What can hang from each mark
moga: sozab
sozab: gepip moga tumas
tumas: sofado sozab
zevav: sofado
motil: biga sofado
biga: gepip motil
sofado: motil tumas zevav

Each row was made from one small tree. The marks that hang from a mark follow it in brackets, in alphabetical order. Every link used is in the known rows. Write each row's tree.
Known rows
moga[sozab[tumas]]: [-0.12  1.11 -0.07 -0.20 -0.18 -0.62 -1.71 -0.08  1.17  1.15 -1.20  1.24
 -0.05  0.19  0.57 -0.99 -1.50  0.19 -2.27 -1.78  2.37]
motil[biga[gepip] sofado[tumas]]: [ 1.20 -2.92  0.72  2.06  0.31  1.34 -1.31 -3.54 -0.61  0.41 -2.76 -3.96
  0.88  1.02 -0.94  1.86 -5.40 -1.03  1.72  2.01  0.07]
sofado[motil tumas zevav]: [ 0.12  0.55  0.45  3.36  0.35 -1.12  1.36 -4.80 -1.85  0.36 -0.46 -4.01
 -3.22  1.43  1.55 -2.15  1.81  0.56 -0.31  2.73  1.94]
sofado[motil[biga] tumas[sozab]]: [ 1.59 -1.35  1.04  2.03  0.19 -0.88 -0.55 -5.05 -1.81  0.47 -1.52 -4.42
 -2.14  2.04  0.21 -3.66 -0.91 -0.13  0.13  4.58 -0.09]
tumas[sofado[motil] sozab[gepip moga]]: [ 0.00  0.11  0.26 -1.13 -0.85 -0.80 -0.90 -0.32 -3.93  0.84 -0.84 -2.80
 -3.28 -0.47 -0.53 -7.52 -1.62 -0.06 -0.37  3.75 -1.04]
sofado[tumas zevav]: [-0.20 -0.36 -0.35  2.35  0.14 -0.27  0.70 -3.48 -1.15 -0.17  0.05 -2.77
 -2.54  0.88  0.48 -0.77  1.54  0.08  0.23  0.88  1.68]
tumas[sozab[gepip moga]]: [ 1.36 -1.88 -0.33 -1.19 -0.68  0.26 -1.29  0.48 -1.30 -0.40 -0.37 -1.04
 -1.95 -0.32 -1.46 -5.02 -1.57 -0.84 -0.94  1.47 -1.45]
moga[sozab[gepip tumas[sofado]]]: [-0.44  0.62 -0.62 -1.82 -0.26 -1.01 -1.75  0.57 -0.60  1.42 -1.88  0.74
 -0.38 -0.31  0.31 -2.21 -2.14  0.81 -1.85 -0.47  2.39]
zevav[sofado[motil[biga] tumas]]: [-0.50  1.82  1.00  1.60  0.65 -1.85  0.34 -5.06 -2.94  0.83 -0.72 -2.66
  0.24  1.31 -0.96 -0.40 -0.52  0.54  0.60  2.17  0.93]
biga[gepip motil]: [-0.58 -1.59 -0.65  0.53  0.72  1.29  0.43 -0.06  2.23 -0.66 -1.82 -0.38
  1.99  0.90 -0.19  0.78 -5.54 -0.91  1.27  0.66 -0.75]
motil[biga]: [ 1.32 -0.08  0.72  0.83  0.00 -0.54 -0.41 -1.65 -0.86 -0.16 -0.39 -1.63
  0.89  0.22 -0.36  0.31 -2.11 -0.23  1.07  1.42 -0.88]
motil[biga[gepip] sofado[zevav]]: [ 0.33 -1.53  0.59  3.04  0.23  0.75 -0.65 -1.92 -0.51  0.30 -2.06 -4.25
  0.98  0.06 -0.60  1.36 -5.25 -0.95  1.55  1.44 -0.42]
motil[biga[gepip] sofado[tumas zevav]]: [ 0.67 -2.34  0.54  3.39  0.35  0.93 -0.73 -3.88 -0.96  0.30 -2.34 -5.09
  0.03  0.89 -0.60  1.33 -4.79 -1.03  1.72  2.02  0.40]
sofado[motil tumas]: [ 0.81 -0.27  0.77  1.46  0.34 -0.57  0.54 -4.24 -1.35  0.53 -1.04 -2.45
 -1.93  1.70  1.03 -1.40  0.91  0.43 -0.31  2.73  1.49]
biga[gepip motil[sofado[zevav]]]: [-1.60 -1.78 -0.66  1.99  0.86  1.63  0.40 -0.40  2.11 -0.13 -2.46 -2.18
  1.66  0.92 -0.11  1.52 -6.25 -1.21  1.14  0.57 -0.34]
sozab[gepip moga tumas[sofado]]: [ 1.92  1.47  0.06 -1.70 -0.88  0.03 -0.94 -1.22 -3.12  1.01 -0.46 -0.22
 -1.68 -1.58 -0.91 -4.42 -2.74  0.79 -1.24  0.66  1.63]
tumas[sofado sozab[moga]]: [-0.76  0.66  0.22 -0.49 -1.04 -0.04 -1.39  0.06 -2.78  0.64  0.18 -1.91
 -2.98 -0.65 -0.83 -6.22 -1.31 -0.81 -0.03  1.63 -1.08]
biga[gepip motil[sofado]]: [-1.27 -2.18 -0.55  1.08  0.87  1.91 -0.02 -0.11  2.39 -0.07 -2.77 -1.47
  2.33  1.01 -0.34  1.83 -6.69 -1.22  1.17  0.57 -0.55]
sofado[motil[biga[gepip]] zevav]: [ 0.88  0.81  0.91  3.53  0.24 -1.23  1.04 -2.92 -1.50  0.08 -0.73 -3.97
 -0.86  0.35  1.03 -1.84 -1.82  0.21  0.68  2.98  0.02]
motil[biga sofado[tumas[sozab] zevav]]: [ 0.04 -1.94  0.53  3.33  0.20  0.18 -1.06 -3.89 -1.34  0.61 -1.79 -5.68
 -1.07  1.15 -0.66 -0.49 -2.91 -0.91  0.76  2.48 -0.11]
zevav[sofado]: [-1.68  2.04  0.13  0.12  0.40 -1.20  0.16 -1.26 -1.55  0.55  0.20 -0.17
  1.20  0.04 -1.52  0.40 -0.15  0.31  0.29 -0.44  0.31]
zevav[sofado[motil[biga[gepip]] tumas]]: [-0.23  1.29  0.92  1.61  0.64 -1.47  0.22 -4.89 -2.66  0.70 -1.07 -2.66
  0.51  1.24 -1.17 -0.35 -1.57  0.38  0.94  2.26  0.87]

Which tree is each row?
[-0.65  2.58 -0.11  0.83 -0.16 -0.46 -0.41 -1.50 -1.17  1.64 -0.17 -1.17
 -1.19 -0.86  0.31 -2.72 -0.88  1.18 -0.56  0.36  2.04]
sozab[tumas[sofado[zevav]]]
[ 1.39 -0.29  0.87  3.99  0.38 -0.95  0.93 -5.81 -2.13  0.10 -1.22 -5.15
 -2.21  1.50  1.02 -1.88 -1.18  0.16  0.95  3.81  1.21]
sofado[motil[biga[gepip]] tumas zevav]
[ 0.35 -0.08 -0.60 -1.52 -0.13 -0.80 -1.67  0.52  0.50  0.97 -1.81  1.20
  0.05 -0.08  0.22 -1.40 -2.00  0.59 -2.28 -0.95  2.25]
moga[sozab[gepip tumas]]
[-2.06  1.19  0.02  1.33 -0.29 -1.36 -0.22 -0.67 -2.80  1.20 -0.40 -4.09
 -3.40 -0.05  0.48 -6.61 -0.02  0.27  0.06  3.56 -0.57]
tumas[sofado[motil zevav] sozab]
[ 0.75 -1.66 -0.57  1.53 -0.35 -0.11 -0.20 -3.15 -2.07 -0.41 -0.15 -3.45
 -3.91  0.62 -0.55 -4.30  0.44 -0.54 -0.43  1.95  0.65]
sofado[tumas[sozab[gepip moga]] zevav]
[-1.87  2.56  0.34  1.39 -0.12 -1.47  0.95 -1.22 -3.02  1.16 -0.09 -2.91
 -2.21 -0.30  1.32 -3.03  0.56  0.91  0.53  2.33  0.75]
tumas[sofado[motil zevav]]
[ 0.14 -1.28  0.67  3.36  0.33  0.07 -0.52 -4.15 -1.42  0.55 -1.66 -5.12
 -0.47  1.03 -0.27  1.25 -2.62 -0.64  1.02  1.86  0.56]
motil[biga sofado[tumas zevav]]
[-0.72  1.96  0.90  0.49 -0.13 -1.35  0.17 -1.64 -3.08  1.13 -0.70 -2.63
 -0.90  0.01  0.78 -2.39 -1.07  0.68  1.07  2.96  0.01]
tumas[sofado[motil[biga]]]
[-2.10 -0.79 -0.51  2.15  0.89  0.56  0.66 -2.25  1.11  0.19 -1.67 -2.86
  0.32  1.67  0.38  1.32 -2.86 -0.72  0.23  0.77  0.47]
biga[motil[sofado[tumas zevav]]]
[ 1.44 -2.49 -0.28 -0.36 -0.36  0.46 -1.05 -2.53 -1.54 -0.28 -0.74 -1.91
 -2.66  0.88 -1.04 -3.53 -0.44 -0.66 -0.42  1.90  0.21]
sofado[tumas[sozab[gepip moga]]]
[-0.23 -0.53 -0.33 -1.84 -0.99 -0.22 -1.36  0.66 -3.47  0.47 -0.45 -1.97
 -2.86 -0.86 -1.23 -6.60 -1.81 -0.39 -0.03  2.46 -1.23]
tumas[sofado sozab[gepip moga]]
[-0.75 -2.44  0.01  1.13  0.17  1.09 -1.24 -1.89 -0.11  0.80 -1.85 -2.89
 -1.09  1.10 -0.60 -0.31 -1.45 -0.79 -0.26  1.07  0.45]
motil[sofado[tumas[sozab]]]
[ 0.07  0.91 -0.86 -1.02 -0.10 -0.71 -0.37 -0.64 -2.19  1.38 -1.08 -1.21
 -1.07 -1.17 -0.25 -3.28 -1.63  1.75 -0.58  1.57  1.80]
sozab[gepip tumas[sofado[zevav]]]
[-1.16 -1.11 -0.04  2.54  0.30  0.67 -0.10 -2.53 -0.58  0.70 -1.27 -3.47
 -1.40  0.78  0.15  0.93 -0.51 -0.48 -0.06  0.45  1.48]
motil[sofado[tumas zevav]]
[ 1.04  3.93  1.04  1.59 -0.84 -0.40 -0.20 -3.01 -2.70  1.42  0.48 -1.52
 -2.78 -1.12  0.38 -4.86 -1.41  0.49 -1.53  0.40  2.18]
sozab[moga tumas[sofado[motil zevav]]]
[-0.55  1.12  0.85  1.51  0.51 -1.81 -0.22 -4.78 -2.80  0.88 -0.87 -3.24
 -0.31  1.42 -1.40 -2.18 -0.82  0.23  0.39  2.78  0.28]
zevav[sofado[motil[biga] tumas[sozab]]]
[ 1.01  0.45  0.98  3.94  0.37 -1.53  1.07 -5.97 -2.45  0.27 -0.70 -5.19
 -2.55  1.61  1.28 -1.94  0.37  0.44  0.40  3.70  1.33]
sofado[motil[biga] tumas zevav]
[ 0.65 -1.84  0.89  2.02  0.30  0.48 -1.09 -3.75 -1.10  0.65 -2.03 -4.05
  0.38  1.20 -0.58  1.79 -3.23 -0.74  1.01  1.88  0.24]
motil[biga sofado[tumas]]
[-1.33 -1.37 -0.16  1.32  0.53  1.05 -0.19 -1.99  1.01  0.11 -1.74 -2.43
  0.07  1.70 -0.20  0.00 -3.68 -1.26 -0.12  0.91 -0.22]
biga[motil[sofado[tumas[sozab[moga]]]]]
[-0.93  0.89  0.22  0.48  0.12 -0.80 -0.59 -3.34 -2.30  0.42 -0.02 -1.45
 -0.78  0.77 -2.09 -1.85 -0.22 -0.36  0.02  0.49  0.54]
zevav[sofado[tumas[sozab[moga]]]]
[ 0.68  0.01  0.58  3.38 -0.18 -0.80  0.47 -4.89 -2.27  0.18 -0.25 -4.72
 -4.63  1.36  0.75 -5.31  1.09 -0.31 -0.95  3.19  1.02]
sofado[motil tumas[sozab[moga]] zevav]
[ 0.78 -3.11  0.50  1.35  0.22  0.46 -1.67 -3.21 -1.33  0.59 -2.50 -4.59
 -0.12  1.22 -1.15 -0.15 -3.81 -0.81  0.75  2.93 -0.49]
motil[biga sofado[tumas[sozab[gepip]]]]
[-0.01 -2.64  0.01  0.56 -0.06  1.17 -1.30 -1.87 -0.87  0.59 -1.83 -2.85
 -1.48  0.81 -0.91 -0.97 -1.94 -0.92 -0.51  1.19  0.44]
motil[sofado[tumas[sozab[gepip moga]]]]
[-2.16 -1.26 -0.61  2.15  0.82  0.61  0.25 -2.04  1.20  0.17 -1.75 -3.25
 -0.11  1.74  0.18  0.16 -3.04 -0.94  0.07  1.23  0.02]
biga[motil[sofado[tumas[sozab] zevav]]]
[-0.49  1.26  0.75  0.17 -0.90 -0.61 -0.87 -0.89 -3.26  0.98 -0.21 -2.79
 -3.40 -0.20 -0.12 -7.13 -1.10 -0.46 -0.38  2.92 -0.89]
tumas[sofado[motil] sozab[moga]]
[-1.01  1.82  0.56  1.51 -0.88 -1.06 -0.31 -1.29 -3.60  0.88  0.19 -3.87
 -4.26 -0.44  0.17 -7.66 -0.51 -0.36 -0.38  2.95 -0.60]
tumas[sofado[motil zevav] sozab[moga]]
[-0.84  2.64  1.06  1.25  0.55 -2.07  0.43 -3.07 -2.48  0.81 -0.37 -1.86
  1.18  0.55 -0.99 -0.40 -0.99  0.59  0.43  1.57  0.13]
zevav[sofado[motil[biga]]]
[ 0.83 -2.11  0.79  1.73  0.22  1.12 -1.22 -1.49 -0.15  0.44 -2.45 -3.14
  1.85  0.27 -0.94  1.89 -5.84 -1.03  1.56  1.42 -0.77]
motil[biga[gepip] sofado]
